Each row comes from the steps of one path. Every step used is in the known rows, and no mark comes twice. Write the path behind each row, first mark first.
Known rows:
R-Z-V-U-C-K-P: [ 1.09  1.18  0.11  1.99 -2.61  2.48 -2.78  1.16  1.34  2.35 -4.13  8.39
  1.88  4.96 -0.21  1.81 -2.95  0.11  2.24  3.77 -4.00]
P-K-C: [ 3.36 -2.76  1.06  0.14 -0.72  1.72 -2.05 -0.56  2.62 -0.06 -5.04  1.73
  3.69  3.07  0.88 -0.39 -1.60  1.81  0.41  2.24 -3.26]
K-C: [ 2.73 -2.89 -0.50 -0.71  0.26  3.22 -1.53 -0.51  2.05  0.73 -3.15  1.50
  0.91  1.97  1.48 -1.30 -2.45  2.48  2.66  0.79 -3.39]
E-K-P-Z-R-C-U: [ 1.18 -3.02 -0.08 -0.58 -1.87 -0.43 -4.72 -0.84  4.67 -3.79 -3.98  1.52
  0.67  4.47 -0.76  0.86 -3.22  3.54  0.53  5.09 -4.71]
V-U: [ 3.83 -3.71 -0.44 -0.87 -1.90  3.38 -1.11  1.62  0.38  0.80 -0.92  2.41
  0.63  2.49  2.28 -0.82 -2.11  0.85  3.22  1.78 -2.94]
U-C-K-P-Z-R: [ 1.88 -0.04  0.89  2.24 -1.09  1.62 -5.05 -2.26  3.09  0.56 -4.57  6.58
  1.56  2.66 -1.07  1.59 -2.70  3.37  1.82  5.16 -4.96]
U-C-K-P: [ 1.22 -1.56  0.01 -0.41 -0.28  3.55 -4.42 -2.39 -0.22  3.26 -3.97  4.17
  2.34  2.68  0.37  1.15 -2.70  2.93  2.74  4.99 -4.21]
Z-P: [ 2.56 -4.24 -1.92  0.48 -1.70  1.20 -0.18  2.05  0.87 -0.82 -2.69  2.68
  0.70  1.88  1.90 -1.25 -1.92  1.59  3.28  2.12 -2.32]
Z-R-C-U: [ 2.43 -4.74 -0.13  0.03 -1.07  1.94 -2.32  0.82  2.01 -2.50 -3.45 -0.44
  0.48  3.29 -1.89 -1.06 -3.39  3.01  0.95  6.47 -3.21]
V-U-C: [ 2.82 -1.91 -0.23 -0.15 -1.28  4.67 -1.17 -0.86  0.57  1.66 -1.75  4.27
  1.77  3.29  0.90 -0.40 -4.26  0.99  5.40  1.90 -3.03]
E-K-C-U: [ 1.32 -4.63 -0.90 -1.95 -0.61  1.83 -2.92  1.03  2.13  0.36 -2.53 -0.07
  1.97  4.35  1.67 -0.23 -2.52  1.82  0.76  2.01 -3.65]
U-C-K-P-Z: [ 1.86  0.09  1.06  1.18 -1.33  2.94 -4.61 -2.16  1.20  1.56 -3.78  6.74
  2.27  3.40  0.30  2.41 -2.36  2.32  2.48  4.90 -3.85]
E-K-P-Z-R-C: [ 1.26 -2.35 -0.41 -0.67 -0.91 -0.61 -3.77 -2.28  5.42 -3.77 -3.36  2.71
  0.11  3.09 -0.72 -0.13 -3.25  3.34  2.36  3.23 -4.76]
U-C-K: [ 1.62 -2.61  0.14  0.20 -0.90  4.07 -2.33 -0.65 -0.64  2.21 -2.19  4.20
  2.74  2.91 -0.11  0.47 -2.67  0.96  2.45  5.57 -2.62]
C-K: [ 2.84 -4.51 -0.09 -0.49 -1.26  2.76 -2.53  1.49 -0.85  1.49 -1.41  2.15
  1.53  2.51  1.04  0.35 -0.71  0.59  0.55  5.17 -2.77]
Z-P-K: [ 3.20 -4.07 -0.21  1.28 -2.85 -0.41 -0.77  1.95  1.54 -1.46 -4.53  2.64
  3.40  3.05  1.39 -0.62 -1.10  0.92  1.18  3.63 -2.18]
V-U-C-K-P: [ 1.59 -1.12  1.16 -0.75 -1.30  3.90 -3.56 -2.43  0.07  3.66 -3.40  4.72
  2.03  3.60  0.76  1.80 -2.94  1.78  3.80  4.54 -4.55]
E-K: [ 1.85 -5.43 -2.42 -2.31 -0.99  1.41 -2.19  0.91  0.53  0.18 -0.35  1.25
  1.19  2.32  2.30 -1.42 -2.15  1.07  2.14  1.36 -2.96]
P-Z-V-U-C-K: [ 1.65 -0.84  1.83  1.41 -3.39  3.16 -1.14  2.58  1.56 -0.60 -2.16  8.82
  3.46  5.36 -0.29  1.71 -2.44 -2.93  3.08  4.52 -2.30]
V-Z: [ 4.11 -4.48 -3.38 -1.94 -1.51  2.00 -0.46  1.37  0.71 -1.11 -1.21  2.36
  2.14  2.26  3.10 -1.28 -2.03  2.83  1.70  3.20 -1.92]
K-P: [ 2.82 -3.18 -1.61 -1.46 -0.28  2.17 -3.97 -0.67  0.30  1.86 -3.04  1.93
  0.21  0.99  2.21 -0.69 -1.81  3.93  2.72  1.29 -4.06]

Which path is each row?
[ 1.54 -1.24  2.74 -0.20 -2.97  1.40 -2.17  0.90  2.98 -2.71 -3.62  6.17
  2.27  5.50 -0.67  1.68 -1.68 -1.35  2.11  5.65 -3.71] | R-C-K-P-Z-V-U
[ 3.51 -1.88 -0.70  1.45 -0.97  0.39 -4.51 -0.29  3.80 -1.22 -3.96  4.29
 -0.49  1.11  0.96 -0.18 -1.69  4.29  1.69  1.66 -4.98] | K-P-Z-R
[ 4.09 -2.80 -0.80  1.94 -1.65  0.98 -2.61  1.41  3.23 -2.01 -2.02  4.16
  0.00  1.49  0.31 -0.62 -1.75  2.20  1.47  2.39 -3.34] | P-Z-R
[ 2.15 -2.12  1.12  0.20 -1.83  4.69 -1.56 -0.47 -0.38  2.45 -1.89  4.40
  2.45  4.12  0.39  1.04 -2.96 -0.12  3.32  5.24 -3.20] | V-U-C-K
[ 2.84 -3.00 -0.97  1.00 -2.44  1.19 -1.59  4.16  1.84 -2.57 -1.51  6.20
  1.80  2.85  1.21 -0.57 -1.37 -0.91  2.02  1.43 -1.64] | P-Z-V
[ 3.16 -2.00  0.88  0.40 -1.76  1.53 -4.77  0.07  0.89  0.90 -3.04  4.98
  1.21  2.64  1.47  2.04 -0.08  2.32  0.31  4.72 -4.07] | C-K-P-Z
[ 0.61 -0.29  0.75  1.28 -1.98  1.88 -3.92  0.51  1.60  0.37 -4.33  8.52
  3.49  3.91 -0.06  1.83 -2.26  0.22  2.33  4.45 -3.28] | U-C-K-P-Z-V
[ 3.40 -3.66  1.52  0.33 -1.56  1.54 -2.96  0.92  2.11  0.17 -5.42  0.51
  4.21  4.59  0.73  0.34 -1.58  2.05 -1.23  4.13 -3.07] | P-K-C-U
[ 2.25 -1.89  1.63  0.30 -3.42  1.14 -3.30  2.84  1.92 -0.35 -2.85  7.02
  2.03  4.30  1.50  1.89 -0.36 -1.39  1.35  3.48 -3.91] | C-K-P-Z-V-U
[ 3.68 -1.05  0.40  4.25 -3.03 -0.66 -1.25  3.04  3.72 -0.94 -7.08  3.11
  3.00  5.52  0.46  1.21 -1.49  2.37 -1.60  4.48 -2.86] | R-Z-P-K-C-U
[ 3.38 -3.53 -0.61  0.19 -3.16 -0.90  0.10  2.42  3.62 -3.09 -6.80  1.33
  5.62  5.79  2.22  0.39 -1.73  2.96 -0.83  5.48 -2.24] | V-Z-P-K-C-U
[ 1.77  0.50  0.32  0.64 -2.54  2.50 -2.69  0.28  2.86 -0.35 -3.71  8.63
  2.46  4.07  0.93  0.95 -3.68  0.21  5.34  0.54 -3.49] | K-P-Z-V-U-C
[ 2.81 -2.09  0.64  1.08 -1.49  0.58 -4.43 -0.77  4.17 -3.39 -5.12  2.34
  0.24  3.84 -1.36  0.81 -2.90  4.50  0.78  5.86 -4.53] | K-P-Z-R-C-U
[ 3.68 -3.00 -0.97  0.00 -2.28 -0.77  0.97  0.91  4.45 -3.11 -6.11  2.74
  5.08  4.27  2.28 -0.47 -1.89  2.57  1.00  3.67 -2.29] | V-Z-P-K-C
[ 3.51 -4.40 -3.62 -0.79 -2.26  0.34  1.20  2.54  1.70 -2.55 -2.45  3.04
  1.94  2.40  3.17 -1.15 -2.02  2.64  2.66  3.38 -1.54] | V-Z-P
[ 2.43 -1.87 -1.05  0.32 -1.82  0.62 -3.53  2.45  2.15 -1.39 -3.30  6.19
  1.38  2.30  1.62  0.01 -1.28  1.06  2.34  0.58 -3.34] | K-P-Z-V
[ 3.64 -0.27  0.03  4.03 -2.24 -0.62 -0.29  1.43  4.67 -1.18 -6.67  4.29
  2.54  4.24  0.78  0.30 -1.46  2.04  0.11  2.43 -3.05] | R-Z-P-K-C
[ 0.22 -1.42  0.82 -0.63 -2.07  3.01 -2.77  0.34  0.54  2.17 -3.87  6.22
  2.98  4.35  0.31  0.81 -3.12 -0.50  3.60  3.99 -4.04] | Z-V-U-C-K-P
[ 2.27 -3.40 -0.87 -2.00 -0.99  0.49 -2.43 -2.02  3.18 -2.78 -4.54  1.69
  1.87  3.19 -0.69  0.04 -2.53  4.75  0.03  8.42 -4.39] | V-Z-R-C-K-P
[ 2.62  0.42  2.14  1.02 -2.27  3.32 -3.92 -1.89  1.40  1.80 -3.57  7.05
  2.02  4.36  0.84  2.98 -2.36  1.32  3.33  4.64 -4.45] | V-U-C-K-P-Z
[ 2.13  0.13 -1.18  2.48 -2.58  2.95 -0.20  2.92  1.86  0.41 -2.44  7.63
  1.69  4.42  0.06 -0.19 -4.22 -0.76  3.78  1.35 -2.35] | R-Z-V-U-C
[ 2.90 -1.99  0.63  1.57 -1.60  0.40 -5.14 -0.11  2.91 -0.33 -3.64  4.66
  0.27  2.00  0.00  1.26 -0.44  3.26 -0.19  4.81 -5.18] | C-K-P-Z-R
[ 0.85 -2.27  0.93  0.17 -2.44  3.63 -0.93  2.04  0.20  1.14 -2.19  6.48
  3.31  4.73 -0.25  0.22 -2.99 -2.52  3.26  4.49 -2.66] | Z-V-U-C-K
[ 1.17 -3.11  0.94 -0.48 -0.34  1.21 -3.73 -2.20  2.43 -1.06 -4.73  1.22
  0.52  2.44 -1.83 -0.22 -2.45  3.49  0.97  7.18 -5.07] | Z-R-C-K-P
[ 2.76 -2.57  1.84  1.54 -1.75  1.31 -2.08 -0.12  3.50 -3.67 -2.79  3.74
  0.95  3.67 -2.34  0.63 -1.92  1.02  0.37  7.64 -3.33] | P-Z-R-C-K
[ 3.46 -1.61 -1.53  1.81 -3.16  1.64 -0.24  5.07  1.72 -0.18 -1.48  6.02
  0.36  3.73  1.23 -0.61 -1.91 -1.08  1.90  0.93 -2.40] | R-Z-V-U
[ 4.00 -4.44 -3.48 -1.09 -1.35  0.75 -0.82  1.39  2.73 -2.34 -1.97  2.07
  1.35  1.38  1.63 -1.95 -2.50  4.00  0.98  3.42 -2.77] | V-Z-R
